Each row comes from the steps of one path. Every step used is in the known rows, and no mark comes twice. Write the path behind each row, first mark first.
Known rows:
rabom/bupu: [-15.4  27.3  -0.6  12.7 -16.7 -13.7 -19.7  -9.8 -10.9  49.8  -2.1  -9.7
 -13.3  21.7  16.6  18.8  -9.4 -35.7 -10.3   5.2  17.9   4.9  -7.6]
reku/nidub: [-31.7   8.7   3.7   8.3 -11.1 -33.1   8.2   2.6   6.1  15.2 -25.4   5.4
  47.8 -26.8  65.1  -4.1  -3.2   5.4   5.1  20.9  12.7  14.9  17.1]
tonin/nidub/rabom/bupu: [-18.2  15.9   1.5  10.3  -3.0   9.5  17.9 -26.0   0.4  23.1  20.2   5.2
  60.2   5.9 -12.8  -2.0  -5.0  -7.7   6.0  -8.6  35.4  11.2  -1.6]
reku/kugi/tonin/nidub/rabom/bupu: [ -1.6 -28.7 -14.7 -28.0   6.7  12.6  21.0   4.8  -2.9 -42.1   5.5   2.6
 -38.9 -10.9 -19.6 -22.7  -2.5  23.2   2.3 -10.3  14.6 -12.6 -23.6]
bupu/nidub/reku/kugi/tonin: [ 18.6 -19.7 -13.0 -12.2   8.3 -16.1   2.6  39.2   5.7  -4.2 -22.3   9.7
 -49.1 -34.0   6.1  22.3  10.8   7.0   0.9  -4.8 -20.0   9.1  -4.2]
bupu/tonin/nidub/reku: [ -3.7  -4.2  19.1   2.4   7.0  -9.3   5.4  -4.9   1.8  15.5  16.9   1.0
  32.6 -19.6 -48.9  -4.1  10.8 -11.6  -4.4 -11.3 -36.6  -4.1   7.1]
reku/kugi/tonin/nidub/rabom: [  4.3 -34.5 -16.4 -31.6   8.4  13.5  24.6   9.8   3.1 -61.0   9.7   7.0
 -30.9 -17.0  -7.5 -18.9   1.0  31.8   6.7  -6.5   5.4 -14.9 -21.1]
reku/kugi: [  6.3 -26.2  -6.9 -28.7  -6.0  -2.3   5.8  14.1   7.4 -24.6   3.8   9.4
 -15.7 -12.9  43.3  16.0 -17.1  21.7   4.2   7.8 -26.2 -18.3  -4.9]
kugi/nidub/rabom/bupu/tonin: [-10.0   3.5  -7.6   4.2 -24.9  -3.1 -15.4 -19.1   5.8  58.4  -8.1  -4.8
 -15.4  -3.1 -28.3  15.8  19.1  16.7  -6.8  21.5  32.1   5.9  23.2]
kugi/nidub/tonin: [  9.2  -5.9  -6.2  11.8  -0.6  -4.8  -9.0  -6.9  19.9  88.7  -8.5 -15.0
 -13.7  12.5 -19.4  33.5  25.8  21.8  -0.6  27.0   3.0  -9.5  38.4]
reku/nidub/rabom/bupu: [-34.8  12.2  -3.0  20.7 -25.2 -20.9   4.1  -6.6  -2.5  29.2 -11.7  13.1
  34.9 -16.9  26.0 -15.9  -5.6   5.6   5.2   9.7  44.4  23.5  16.7]
rabom/bupu/reku/kugi: [ -0.7  11.7  13.5  -2.7   1.2   4.6 -17.3  -0.3 -18.8   6.4  -8.1  -8.7
  11.8  24.8   9.7  -1.8 -23.1 -29.6  -9.6  -6.0 -23.3  -7.2 -14.7]
tonin/nidub/reku/kugi: [  2.9   4.7  16.1   2.1  20.6   0.9  11.8  -7.2   0.9   3.6  12.0  -0.4
  68.7  13.7   6.4 -10.5 -10.8 -11.2  10.9 -12.5 -22.9 -18.7  -3.9]
reku/kugi/nidub/rabom/bupu: [ -0.9 -25.6 -11.5 -24.3 -13.1   2.7   0.9  -2.8   5.3  11.3  -8.7   3.0
 -24.4  -5.7   3.6   9.5  -6.5  37.6   0.0  13.8   8.0 -15.6   8.4]
reku/kugi/tonin/nidub: [  1.7 -32.1 -11.4 -34.4  13.6   7.1  24.3  10.7   2.4 -56.0  -0.9   0.2
 -31.0 -16.7   3.5 -15.4   0.2  24.8   3.5  -3.5  -3.8 -17.9 -22.7]
bupu/kugi: [ 13.4   1.1   3.7  -2.7  14.1  -3.4   7.3  -0.9  18.1 -47.3  -7.4  -3.5
 -21.3   2.3  25.5  19.0  -0.1  22.1   0.5  10.0 -24.9   0.2  20.7]
rabom/bupu/reku/kugi/tonin: [  1.9   7.2   8.5  -4.5   4.9   6.5 -16.2   3.9 -20.5  -9.7  -9.4 -11.0
 -11.5  22.6  -3.4 -11.7 -13.4 -27.0 -11.0  -8.0 -13.5  -7.4 -22.9]
tonin/nidub/rabom/bupu/reku/kugi: [-11.5   4.0   8.4   0.9   6.4  19.5  21.6 -20.1  -4.2   0.7  17.5   4.7
  69.9   5.7 -16.0 -12.5 -13.7   0.0   6.3 -15.1  13.2   2.8  -6.3]
kugi/nidub/reku: [ 12.0  19.2   5.2  13.3  -3.6 -13.8 -32.4  -6.2   9.1  55.3 -13.7 -14.4
  11.5  21.6  23.2  19.3  19.2  -6.5   1.9  26.1  -7.7 -14.1  21.6]
kugi/tonin/nidub/rabom/bupu: [ -5.3   3.7 -16.2   2.3   4.6  13.0  12.8  -8.1  -2.0 -27.0  13.4  -4.9
 -25.0  -1.7 -27.4 -23.4  23.4  -4.5   2.1  -7.7  46.6   8.6 -24.2]
kugi/tonin: [  9.2  -0.1 -19.9  -4.0  -2.0  -0.2  -6.4  11.8   5.1 -39.7   5.3  -5.9
 -64.1  -6.8  18.4   0.2  27.4  -5.7   0.2   8.4  17.4   2.6 -21.2]
rabom/bupu/kugi: [ -6.5  21.0   5.5   8.2   2.5  -9.9  -8.2 -12.7  -5.4  12.9 -14.9 -14.2
 -32.3  23.9  -3.0  11.6 -11.0 -13.0 -12.0   0.8   5.1   5.7   6.2]

Which path is each row?
[  7.4   6.5 -16.6  14.9 -15.3  15.6  -5.5  -8.9   0.0 -16.7  21.8   7.6
 -46.5  11.5 -26.1  -2.2   6.0   6.5   0.8  -6.3  38.6  12.5   3.0] -> nidub/rabom/bupu/kugi/tonin
[ 11.7   0.4 -10.3   6.8 -16.5  24.3 -12.4   0.3  -9.1 -19.5  27.5  11.1
 -18.6  11.4 -19.1 -10.3  -2.6  -5.3   2.5 -10.8  18.2   4.3 -11.0] -> nidub/rabom/bupu/reku/kugi/tonin
[  9.4  -5.3  -0.4  -8.9  34.4   5.9  25.3  -3.9  14.0 -76.6 -13.7 -12.4
 -35.6  -1.5 -12.5 -12.3  16.1  27.3   0.3  -1.4  -2.6   1.2   1.6] -> bupu/kugi/tonin/nidub
[  0.4  -2.3 -17.2  -1.8   6.2  14.4  17.3  -3.3   5.2 -41.3  16.2  -0.7
 -18.5 -11.0 -16.4 -17.9  27.4   4.8   6.7  -3.8  37.6   7.6 -21.3] -> kugi/tonin/nidub/rabom
[-27.6  11.7  11.7   3.5  -6.2 -12.5  -1.4 -17.7 -13.6  50.8  -1.7 -10.7
   2.0  -2.8 -47.2   1.1  -3.6 -26.0 -17.7  -8.2   4.4   7.3  -4.0] -> rabom/bupu/tonin/nidub
[  1.2 -27.0  -6.2 -32.4  -3.7  -5.3   3.2   4.0  10.4   2.3 -20.2  -2.5
 -14.3 -11.1  30.1  17.8  -5.4  37.4   0.4  22.5 -14.8 -21.5   8.1] -> reku/kugi/nidub
[-19.7  28.9  19.9  15.4  -2.2 -12.1 -16.9  -5.2 -19.2  26.3 -21.9 -10.6
  41.6  16.9  22.2 -11.4 -16.8 -36.6  -9.6   0.6  -3.0   8.7  -3.9] -> rabom/bupu/reku/nidub
[ -2.4 -17.2  17.3  -8.9   9.1  -6.9   9.8  -0.9   1.6   6.3  15.5   3.6
  23.3 -23.2 -52.3 -10.0   4.4  -0.8  -4.1 -14.3 -42.7 -11.6   5.1] -> bupu/tonin/nidub/reku/kugi
[-10.3   7.1  -0.2   6.5  -1.8  12.1  23.8 -20.3  10.4   3.1  26.1  10.4
  69.5  -6.2   6.1   4.4   0.8   4.9  13.0  -3.2  22.9   8.8   3.0] -> tonin/nidub/rabom
[-30.9   9.0  -0.8  18.8 -15.3 -19.0   9.6  -7.6   0.1   9.4 -17.1  11.2
  25.6 -16.1  15.3 -18.7  -6.1  15.9   4.3   6.8  38.8  24.2  22.8] -> reku/nidub/rabom/bupu/kugi
[ -3.7  15.4  -2.7   6.8   8.5  -5.0  -6.7  -8.3  -7.3  -9.9 -16.6 -18.6
 -65.4  22.0 -21.6  -4.1   2.1 -11.0 -13.5  -2.2  17.1   5.4  -6.3] -> rabom/bupu/kugi/tonin
[  0.1   8.4  18.6  12.5  -0.6   4.5  -4.0   8.1  -0.8 -32.4  -3.4  10.8
  82.6  -9.8  43.5 -16.5  -7.7  -3.4   8.7   4.9 -23.3  10.0  10.7] -> bupu/reku/nidub/rabom
[ 22.3 -18.4   8.9 -18.8  19.9  29.4   7.6  14.8  -3.4 -77.4   8.7   4.9
  29.6  -2.9   7.4 -22.9  -5.5   8.2   6.4 -10.6 -38.0 -14.3 -18.4] -> bupu/reku/kugi/tonin/nidub/rabom
[  2.7 -13.5 -23.0  -4.9 -17.6  -7.9  13.4  22.7  16.7  11.2  -7.9  23.9
 -23.5 -53.0  17.6  47.3  12.4  21.2   3.1   7.0  16.7  36.6  11.5] -> bupu/nidub/rabom
[  7.8   8.0  -4.9   6.9  19.8   4.1   3.6   1.4   0.4 -29.5   9.6 -10.2
 -12.4   8.3 -10.9 -23.8  25.9 -16.0   5.2  -7.5  13.0  -4.9 -23.7] -> kugi/tonin/nidub/reku
[  6.2   1.1  22.4  18.9  15.1   0.0  -0.8  12.4   2.0   5.5  -5.9  -0.2
  68.6   2.0  19.7 -11.7  -3.6  -6.1   5.3   2.3 -40.8   0.1  19.3] -> bupu/reku/nidub/tonin
[  1.3  23.4  18.1  16.5  17.2  -2.9   3.6 -12.9   2.7  22.3  16.5  -4.1
  78.6  20.8  14.8  -3.4  -1.7 -27.2  10.1  -7.6 -13.1  -9.0  -0.4] -> tonin/nidub/reku
[ -8.9   3.3  -9.6  13.1  -4.6 -16.5  -2.1   8.3  -4.5  88.1 -17.1  -5.8
 -49.1  -3.9 -34.4  34.7   2.3 -15.8 -13.7  -4.2  16.2  20.8   7.1] -> rabom/bupu/nidub/tonin
[ 33.8  -6.1  -1.8   3.1   7.3   0.2 -23.3  22.2  -2.8 -21.4  19.8   2.3
 -33.3  21.9   7.4 -13.9   1.7 -14.6   8.9  -9.4 -31.8 -29.0 -11.3] -> nidub/reku/kugi/tonin
[ 29.8  -0.8   5.8   7.2   1.9  -3.2 -25.4  17.5   0.0   0.9  22.7   6.3
   0.8  24.1  26.2   1.3 -10.3 -15.7  10.6  -6.3 -43.6 -30.1   0.4] -> nidub/reku/kugi
[-26.1   3.9  -4.7  15.7 -22.5 -18.3   9.5   0.4   7.7   8.9  -4.7  18.4
  44.9 -29.0  42.9  -9.5  -0.7  17.2  11.4  14.1  32.5  20.9  22.0] -> reku/nidub/rabom
[-19.7  16.6  16.2  11.6  -3.3 -13.2  -9.7 -15.6 -15.8  56.6   2.3 -11.2
   4.6   7.8 -54.7  -6.4  -2.9 -36.5 -15.6 -14.4  -3.7   2.3  -3.6] -> rabom/bupu/tonin/nidub/reku
[ -2.7 -33.0  -8.3 -28.7 -14.3   1.0   2.9  -0.7   4.1   9.8  -8.3   4.5
 -32.3 -16.5 -23.0   5.5  -3.0  40.9  -3.7  10.3  -0.6 -14.6  10.4] -> reku/kugi/nidub/rabom/bupu/tonin
[ -3.5  11.0  14.2  -5.1   1.0   3.1 -18.6  -4.7 -16.6  21.3 -18.0 -14.7
   9.6  24.1   4.9  -0.4 -17.8 -21.6 -12.1   1.1 -16.3  -8.9  -8.8] -> rabom/bupu/reku/kugi/nidub
[ 16.3 -16.4  -6.1  -9.9   4.9 -19.2   1.3  34.9   7.7  12.5 -21.3  12.5
 -25.3 -33.2  18.0  32.4   2.0   5.4   1.8  -2.0 -28.7   8.0   4.5] -> bupu/nidub/reku/kugi
[ 22.6 -11.8  16.5 -18.0  12.0  16.9  -6.0  17.5  -0.4 -55.0   2.7   4.3
  41.3   1.9  44.4   2.2 -19.2  -1.0   3.1   0.4 -63.8 -17.8  -8.2] -> bupu/reku/kugi
[ -3.5   4.6  -7.8   0.8  -0.3 -16.8 -12.0  16.0 -14.0  37.6 -25.2  -5.3
 -58.5  -1.1 -19.5   9.3   0.2 -23.6 -11.9 -10.0  11.1  11.2 -14.2] -> rabom/bupu/nidub/reku/kugi/tonin
[  8.0  15.6  -3.0  20.8 -23.3  18.2 -18.1  -7.3  -6.4  10.3  29.9  11.7
  13.1  16.4  -2.4   5.3  -6.1 -17.5   2.8  -6.0  16.4  10.6  -0.2] -> nidub/rabom/bupu/reku
[-10.6  19.7   5.7   4.9   3.4 -12.9 -10.4 -19.5  -2.7  30.1 -30.9 -22.0
 -32.6  24.8 -11.2  11.8  -3.1  -1.3 -14.7  10.9  13.0   3.2  13.7] -> rabom/bupu/kugi/nidub
[  9.5   3.9  -4.9   9.4 -20.6  21.2 -12.9  -3.1  -7.9  -1.3  28.6  13.8
   6.2  12.5  -6.5  -0.4 -12.4  -6.5   3.4  -9.2   9.6   4.2  -1.7] -> nidub/rabom/bupu/reku/kugi
[ 11.9  -7.6  -5.2  -6.3  28.1  13.1  26.3  -5.9  14.3 -81.3  -3.7  -6.0
 -35.7  -2.2 -24.1 -15.3  17.6  33.6   3.1  -4.3   6.3   4.9   4.2] -> bupu/kugi/tonin/nidub/rabom
[ 26.2 -21.1  15.7 -13.1  18.4  17.1  -5.1  13.1   3.6 -14.7  -5.4  -4.5
  32.6   8.7   9.1   3.3  -6.2  15.1   1.5   5.4 -58.8 -24.4   9.1] -> bupu/reku/kugi/nidub/tonin
[ -0.4  14.5 -13.7  19.6 -33.0   8.7 -14.6 -10.2  -1.8  27.5  31.7  13.4
 -11.8   9.6  -1.6  14.2  -2.6 -10.6   3.1  -1.2  38.2  13.2   2.4] -> nidub/rabom/bupu
